Every row comes from one small tree of marks. The marks that hang from a mark follow it in brackets, in the order of their numbers. Every link used is in the known rows. Which tree was each row made from?
Known rows
J_412{J_385 J_605}: [-13  30   5  24  18  17  -4  14 -13   2  -1   4 -27   8   7   5 -11]
J_698{J_168}: [  2   6  13  -2  19 -11 -27  10  10 -14  -2 -10 -18  -9  23  12 -10]
J_760{J_698{J_168 J_207}}: [  9  -1   6   0  21 -20 -25 -13  29 -22   6  -9 -22   3  33 -24 -13]
J_698{J_168{J_385}}: [-15  -2  20   6  21  -1 -31   5  -6 -14  -5  -2 -25  -3  27   4   5]
J_412{J_385}: [  0  28   8   1   6  23 -12   0 -18   9  -3  -3 -22  22  19   0  -6]
J_605{J_412}: [-16  50   5  22  16  -4  -8   9   3  -5 -13 -22 -11   0  13  11  -5]
J_168{J_385}: [-17  15  18  25  11  14 -19  -1 -17  -2  -7   3 -19  15  21  -7   5]
J_420{J_168 J_207 J_412{J_385 J_605}}: [-23  -6  10  52  -2  31  -7   1 -11   7  22  24 -28  28   9 -35   5]
J_420{J_168{J_385} J_207}: [-23  -9  28  37 -12  23 -27  -9 -29   6   7  26 -12  17  23 -36  13]
J_760{J_698{J_207 J_412}}: [  0   8   3  18  13  -7 -31 -13  40  -6 -10  -8 -24  17  40 -36 -21]
J_385{J_207}: [ 12   9  -2  28   3  13 -12   3  -8   2   0  11  -8  14  29  -1  -8]
J_420{J_168 J_412{J_385{J_207}}}: [-14  -5  14  30  -5  33 -17  -8 -12  20  27  20 -17  42  12 -24   9]
J_698{J_412{J_385{J_207} J_605}}: [-13   7  -2  34  14  22 -19  17   4  10 -16  14 -34  11  33   4 -12]
J_760{J_698{J_168}}: [  8  -2  10 -15  25  -9 -25   1  25 -15   1 -23 -21  -9  22 -11 -12]
J_760{J_698{J_168 J_207 J_412{J_605}}}: [-10  -8   4  19  32 -26 -37   4  52 -23  -7  -6 -34  -8  37 -21 -21]
J_605{J_412{J_385{J_207}}}: [-12  39  -2  17   8  18   0   4 -19  11  -8  -6 -21  16  26  12   5]
J_760{J_698}: [  8  18   7   1  16   5 -13  -4  17  -5  -1 -19 -15   6  16 -22 -16]
J_760{J_698{J_168{J_385} J_412}}: [-16 -16  19  -7  29  -1 -44   1  32  -9 -17 -16 -37  -4  38 -18  -4]

Write each row's tree
[-36 -17  19  74   4  24 -13   0 -11  -3  18  31 -25  23  11 -42  16]
J_420{J_168{J_385} J_207 J_412{J_605}}
[-23   8  22  20  -1  27 -20  -6  -6  14  24   6 -20  38   3 -23   6]
J_420{J_168 J_412{J_385}}
[-23 -12  17  24  18 -16 -50  -5  21 -14 -15  10 -36  10  54 -10  -2]
J_698{J_168{J_385} J_207 J_412}
[-40 -16  19  71  12  20 -15   4  -8   3  25  31 -20  22   5 -27  18]
J_420{J_168{J_385{J_207}} J_412{J_605}}
[-47  -2  28  62  18  14 -20   6   0  -1  21  18 -22  18  -6 -26  13]
J_420{J_168{J_385} J_412{J_605}}
[-13  13   5   9  26  13 -21  10  26   4 -15 -13 -38   4  21 -18 -17]
J_760{J_698{J_412{J_385 J_605}}}
[ -6 -17   2   1  29   6 -26  13  29  -2 -10  -4 -43  -6  37  -9 -12]
J_760{J_698{J_168 J_412{J_385{J_207} J_605}}}
[-34 -10  14  43  28 -21 -44   8  25 -21 -14  16 -41  -2  43  -6  -4]
J_698{J_168{J_385} J_207 J_412{J_605}}
[  0  -8   7   1  22 -20 -42  -8  49 -16  -8 -11 -30   3  47 -25 -20]
J_760{J_698{J_168 J_207 J_412}}
[-28 -24  10  35  30  -1 -37  22  14 -10 -18  16 -40 -11  41   8   2]
J_698{J_168{J_385{J_207}} J_412{J_605}}
[-10   0  13 -14  18   6 -42  11  16   2 -19  -9 -39   3  39  11 -10]
J_698{J_168 J_412{J_385}}
[-25 -16  12  26  35 -18 -38  -1  39 -21 -10   1 -42  -3  41 -26  -7]
J_760{J_698{J_168{J_385} J_207 J_412{J_605}}}
[ -2  12   4   6  10   7 -28 -17  27   4  -9  -5 -32  30  42 -36 -17]
J_760{J_698{J_207 J_412{J_385}}}
[-26 -20  21  55  -8  29 -21 -13 -15   3  17  25 -22  35  22 -46  18]
J_420{J_168{J_385} J_207 J_412}
